What can hang from each mark:
gunab: guvol sama
durep: sama
lano: guvol sama
napu: guvol sama
guvol: gunab vekos
sama: lano napu vekos
vekos: guvol sama

Known rows, with every way that one mark hangs from another:
sama(lano): [  4.1  -0.6  -1.0  -2.0  -8.9  -4.9  -4.8  -1.4   4.6   1.3   3.3   0.8
  -3.6 -17.5   3.9  -7.4  -0.5   6.0   3.6 -23.3  -4.8   1.3]
napu(sama(lano)): [  1.2   2.4   7.0   3.7 -20.7  -6.6  -1.0   1.7   3.0   4.1   2.0   0.3
 -12.7 -36.4   7.6  -9.6   4.4   3.3  -3.4  -0.6  -8.9  -3.9]
gunab(guvol(vekos)): [ -5.6   4.3  -8.7  -2.7  11.0  -5.2   0.1   6.2  -4.3 -10.3  -2.2  -7.1
   2.1   2.7 -10.3  -0.5  -5.6   3.8  -4.4  23.2  -1.9   2.7]
lano(guvol(gunab vekos) sama): [  5.4  -4.1  -3.5   4.8  -7.0  -3.0 -13.7   2.1  -6.9  -5.4   4.1   3.4
  22.8  -4.7 -18.2   3.6  -5.8   4.9 -19.9  -7.9   0.6  -9.9]
guvol(gunab vekos(sama(lano napu))): [  0.4   7.4  -8.0  -0.6 -16.3  -9.0  -7.9 -15.1   4.2  -1.0   3.5   1.4
  11.2 -21.2 -17.4 -12.4  -4.6  15.0  -7.3  -5.9   4.0   2.5]
guvol(vekos(sama)): [ -4.6   2.5  -9.2  -0.2 -17.1  -2.1  -1.5   5.7  -2.2  -2.4  -5.7   2.1
   7.4  -2.6  -7.0  -1.2  -3.0   5.8 -13.9  -5.5   3.7   5.9]
napu(guvol): [ -4.4   2.4   9.6   0.9  -8.0   0.4   4.5  11.0   4.7  -4.3   1.6  -4.2
   1.6 -13.6  -6.1  -1.3  -2.2  -6.7  -5.4   7.9  -6.1  -3.3]
durep(sama(lano)): [  2.1  -0.6   0.8  -1.6   2.0  -3.7  -1.0  -3.8   0.6   0.4   3.5   9.0
   6.0 -31.9  10.8  -9.8  -2.3   4.9  -1.2 -40.9  -2.2   7.2]
sama(lano napu vekos(guvol(gunab))): [ -2.1   3.9  -1.0   1.2  20.2  -5.5  -5.4 -12.5  13.3  -1.3   0.4  -6.1
  10.7 -34.2 -24.5 -12.9   0.8  17.4   5.3 -51.3  -2.8 -10.3]
durep(sama(vekos)): [ -5.6  -1.2  -4.3   0.3  21.0  -2.1   0.2  -4.9  -1.0   0.7  -3.6   7.9
   7.3 -21.5   0.7  -0.4  -3.7   3.1  -1.5 -48.5  -1.5   2.4]
napu(guvol sama(lano)): [ -2.5   5.1  16.6   5.3 -26.3  -6.0   3.3  12.2   7.6  -0.1   2.1  -4.5
 -12.6 -50.6   1.0 -11.4   2.3  -3.3  -8.6   6.1 -14.9  -7.1]
vekos(guvol(gunab) sama(napu)): [ -7.5   4.8  -1.6   2.8   7.3   3.5   5.7  -1.8   7.5  -1.8  -4.3   1.8
  14.6 -26.7 -27.5 -10.9   3.0   8.2  -9.0 -18.8  10.0  -3.6]
napu(guvol(gunab vekos) sama(lano)): [  3.5  10.5   9.2   5.0 -37.6 -12.3  -5.3   1.5   1.0  -3.5   4.3  -3.4
   7.0 -24.3  -6.7  -8.9  -2.3  -4.2 -17.0  37.0 -12.3  -9.6]
vekos(guvol(gunab(sama(lano napu)))): [  4.4   6.4   5.7   0.3  12.4   2.8   2.7  -6.2   6.6  -2.1   0.0   3.6
  15.5 -45.9 -21.1 -17.1   2.2  14.1   3.9 -11.1  -2.6  -2.4]
sama(lano vekos): [ -0.3  -1.7  -7.0  -1.9   0.8  -7.2  -8.3  -2.9   8.2   2.7  -1.5  -0.4
  -6.0 -24.6  -0.4  -4.8  -2.6  11.7   6.7 -52.5  -9.4  -2.2]
sama(napu(guvol)): [ -9.1   6.1  16.9   3.6   6.2   0.7   7.3   0.8   8.8  -5.8   3.7 -12.9
   0.8 -28.7 -16.7  -6.0  -1.7  -0.9   2.0  12.4  -1.6  -3.0]
gunab(guvol sama(lano napu)): [ -3.4   5.5   2.0  -3.7  22.4   0.1   7.4  -1.5   5.5  -4.8   0.5   0.9
  -8.6 -58.4 -16.0 -16.3  -3.2  15.7  11.9   6.8  -6.8   6.7]
lano(guvol sama(vekos)): [ -5.2 -11.3  -3.1   5.0  13.3   0.5  -8.5  10.3   3.1  -0.9  -2.6   1.8
   2.2 -38.1 -16.9   3.3  -3.6  10.6  -8.1 -65.4  -6.6 -10.1]
lano(guvol(gunab vekos)): [  1.5   0.0  -6.0  -0.4 -18.5  -2.0 -11.8  -1.1  -4.1  -6.7   2.2  -3.7
  14.2  13.5 -16.1   2.3  -2.8   2.4 -13.0   6.1   0.4  -9.4]
napu(guvol(gunab) sama(lano vekos)): [ -0.7   5.8   7.7   4.3 -22.8 -11.3  -4.6  -1.0   8.4   3.1   0.7   1.5
  -3.7 -44.2  -6.7  -7.6  -0.5  -1.5  -7.8  -5.3 -17.0 -13.8]
durep(sama(napu vekos)): [-11.1   2.5   3.9   3.1  31.0  -1.7   3.5 -15.3   3.4  -0.6  -0.7  -0.6
   8.1 -34.8  -8.8  -5.4  -3.1   8.2   4.7 -43.2   2.8   2.7]
napu(sama(vekos)): [ -6.9   2.0   3.3   6.4  -1.9  -4.6   0.7  -0.2   2.0   3.8  -6.4  -1.2
 -11.6 -26.0  -1.6  -0.3   2.5   2.2  -3.5  -5.5  -8.1  -8.4]

Rows:
[ -0.9   2.9   0.3   4.9  -5.1  -7.8  -4.8   0.1   7.4   3.0  -5.1   1.1
   2.8 -40.1 -10.8 -10.8   4.7   7.9  -7.8 -34.1 -11.3 -14.4]
napu(sama(lano vekos(guvol(gunab))))
[ -5.3   4.2  -0.1  -1.7 -31.8  -6.4  -3.0  15.9   6.9  -5.1  -1.6  -2.6
   5.6 -34.1  -9.9  -9.8  -6.0   6.2 -15.5 -20.7  -6.6   3.7]
napu(guvol(vekos(sama(lano))))
[  1.5   8.7   2.2   0.5 -18.5  -6.1  -5.0  -0.7  -2.2  -7.3   4.0  -3.1
  19.3  11.1 -12.8   0.8  -6.2  -6.9 -12.7  37.6  -3.4  -6.5]
napu(guvol(gunab vekos))
[  1.5   6.6  -5.7  -1.7 -37.5  -9.1  -7.1   5.4   4.6  -3.6   1.4   4.7
  15.0 -21.3 -13.6  -8.6  -6.6   3.0 -18.2  -3.2  -4.6  -0.6]
napu(guvol(gunab vekos(sama(lano))))
[ -4.3   5.5  15.2   9.3  12.5  -3.9   0.6   3.7   2.2  -9.5   5.3 -10.8
  16.9 -32.6 -21.4  -4.6  -8.3   3.9 -10.2  10.8  -0.7  -3.2]
lano(sama(napu(guvol(vekos))))
[  6.0  -7.6  -2.6   4.8  -2.0   0.9  -9.2   2.8  -3.3  -0.9   4.4   9.5
  12.9 -18.2 -15.9   1.8  -3.0   1.7 -13.4 -21.6   0.4 -10.2]
lano(guvol(gunab) sama)
[ -6.0   5.4  11.4   0.8   9.2  -0.5   3.6   0.1  13.3  -2.4  -1.1  -4.0
  -3.6 -70.3 -18.4 -13.0  -4.5  13.6   9.5 -28.4 -15.2  -1.8]
gunab(sama(lano napu(guvol) vekos))
[ -5.9   0.9 -11.2  -4.0  27.4   0.6   5.0   7.3   0.2  -3.8  -9.5   6.1
  -5.2 -33.3 -13.5  -1.5  -4.9   8.5   5.0  -8.9 -10.7   2.7]
gunab(guvol sama(vekos))
[  9.0   4.8   5.8  -1.9 -20.1  -1.0  -0.9   1.7   3.5  -0.9   3.7  10.6
   8.9 -36.7  -7.8  -8.8  -3.7  -1.0  -2.9  15.4 -12.9  -1.8]
napu(guvol(gunab(sama(lano))))
[  3.6   5.4  -2.6  -0.5  11.0  -4.1  -4.7 -20.1   6.5   3.2   0.7   7.0
   5.8 -42.5 -15.9 -10.5  -3.8  16.4  11.3 -19.4  -8.2  -1.7]
guvol(gunab(sama(lano napu vekos)))
[-13.6   5.1   9.5   3.0  -4.4   2.0  10.1   7.0  10.4  -3.1  -1.0  -5.3
  -1.1 -43.1 -21.4  -9.4  -2.2   2.3  -6.5  -5.7   2.6   1.2]
vekos(sama(napu(guvol)))
[-10.0   3.5 -15.3  -3.7   0.7  -3.2   2.6  13.3  -1.8  -7.7  -7.4  -0.3
   1.5 -12.8 -14.9  -3.3  -5.4   6.8 -13.0   4.4   2.0   7.2]
gunab(guvol(vekos(sama)))
[  1.1   0.3  -9.5  -2.3 -14.8  -1.7  -2.8   6.9   7.7   1.5  -4.2   9.0
  13.5 -29.5 -13.2 -12.5   2.3   9.1 -12.2 -44.3   0.2  -2.2]
vekos(guvol(gunab) sama(lano))
[ -1.6   2.0 -10.0  -2.5 -26.3  -6.6  -6.7   5.5   2.5  -1.0  -2.5   2.8
   3.5 -19.7  -2.2  -8.6  -3.8  12.4 -10.3 -26.2  -1.5   6.5]
guvol(vekos(sama(lano)))
[  0.5  -4.5   5.2   6.5  11.1   0.9  -6.3  -7.0   1.3  -1.8   7.4   2.1
  12.3 -31.9 -27.0  -2.8  -2.5   7.6  -7.4 -13.4   4.2 -10.5]
lano(guvol(gunab) sama(napu))
[ -2.1  -2.1  -5.2  -2.1  10.7  -5.9  -4.5  -6.0   3.6   1.8  -0.6   8.0
   5.4 -38.6   5.4  -7.4  -4.2   9.7   2.2 -70.9  -6.3   3.9]
durep(sama(lano vekos))
[ -8.4   1.6   2.6   2.0  26.6  -2.7  -0.7  -2.3  15.6  -2.9  -2.5 -12.9
   0.9 -48.8 -21.1 -14.3   1.4  20.8   8.9 -69.3  -5.2  -6.9]
sama(lano napu vekos(guvol))
[  2.1  -1.2  -1.8  -2.8 -19.9   1.5  -7.7  10.0  -0.1  -6.4  -1.1   0.0
   2.8 -35.3 -10.9  -7.3  -2.3  14.6  -5.4 -20.2 -11.1   0.0]
gunab(sama(lano(guvol(vekos))))
[ -2.6   7.1  -4.6   0.4 -28.2  -4.6  -2.5   7.0  -0.4  -5.1  -2.0   3.4
  18.4  -5.2 -18.3  -1.4  -6.4  -3.5 -21.7  18.4   0.5  -0.6]
napu(guvol(gunab vekos(sama)))
[  0.2   3.2  -0.5   0.2 -14.0  -5.2 -13.1 -11.8   5.2  -6.5   8.9  -9.4
   8.6 -19.5 -22.7 -10.0  -2.8  14.5  -4.1 -12.1  -0.7  -8.4]
sama(lano(guvol(gunab vekos)) napu)
[ -0.4   5.2   1.8   1.1  -2.2   4.2  -3.9  -9.1  -2.6  -7.6   1.6  -0.9
  14.0 -18.2 -28.4  -4.4  -2.6  10.5  -5.1  20.3   0.0  -5.0]
lano(guvol(gunab(sama(napu)) vekos))
[ -7.5   9.4  -1.7  -1.5  25.6   0.7   7.9  -0.9  -2.8 -11.3  -3.2  -5.6
   3.5 -27.2 -22.3  -8.1  -5.4  11.7   2.9  37.4  -1.8   6.1]
gunab(guvol(vekos) sama(napu))
[-10.1   1.7   5.6   7.3   8.8  -1.0   4.8  10.9   5.6  -0.3 -11.2  -6.2
  -3.6 -35.6 -12.1  -4.7   6.7   4.7  -7.7 -31.4  -7.8 -12.0]
napu(sama(vekos(guvol)))
[ -0.1  -1.0  -2.6  -1.3  13.7   2.0  -0.2  10.4   8.1  -0.8  -9.7   2.6
   6.5 -52.0 -12.1 -10.6   1.3  17.6   2.8 -63.0 -13.0  -1.8]
gunab(sama(lano vekos(guvol)))
[ -8.5   4.1   2.6   4.0  37.4  -0.4   3.1 -14.8   4.4  -3.4  -2.9   1.2
  25.5 -31.9 -23.4  -8.3  -0.6   8.0  -2.8 -46.1   5.0  -5.1]
durep(sama(napu vekos(guvol(gunab))))
[ -4.1   0.1  -0.8   1.0  10.8   4.9  -2.7 -10.7   4.5  -1.4  -2.8   3.0
   4.3 -37.8 -32.0  -3.8  -1.2  12.8   3.5 -17.6  -4.7  -9.2]
lano(guvol(gunab(sama(napu vekos))))
[ -5.2  -2.5   6.2   8.3  12.8   0.1  -5.7   1.5  -0.1  -8.4   4.2  -9.7
  11.0 -32.1 -25.3  -2.9  -4.6  13.7 -10.7 -19.8   2.4  -6.2]
lano(guvol(vekos) sama(napu))
[ -7.7   3.8  -4.8  -3.7  31.1  -3.6   4.2  -2.9   9.4  -3.8  -3.7  -0.2
 -10.8 -64.7 -20.6 -14.3  -4.5  20.8  15.6 -26.4 -11.3   3.3]
gunab(guvol sama(lano napu vekos))
[ -4.6   4.0   1.4   6.5   4.4  -3.3   0.6   1.1   2.9   1.6  -8.2   0.2
   5.8 -20.8 -15.3  -3.4   6.0   1.3 -10.9 -13.1  -6.1 -15.5]
napu(sama(vekos(guvol(gunab))))
[  7.6  10.5   0.8  -0.4  -3.1  -4.5  -5.9 -18.0  -0.6  -3.2   4.1   3.1
  14.3 -22.7 -13.9 -11.9  -4.6  14.1   2.6  23.7  -2.7   1.8]
guvol(gunab(sama(lano napu)) vekos)
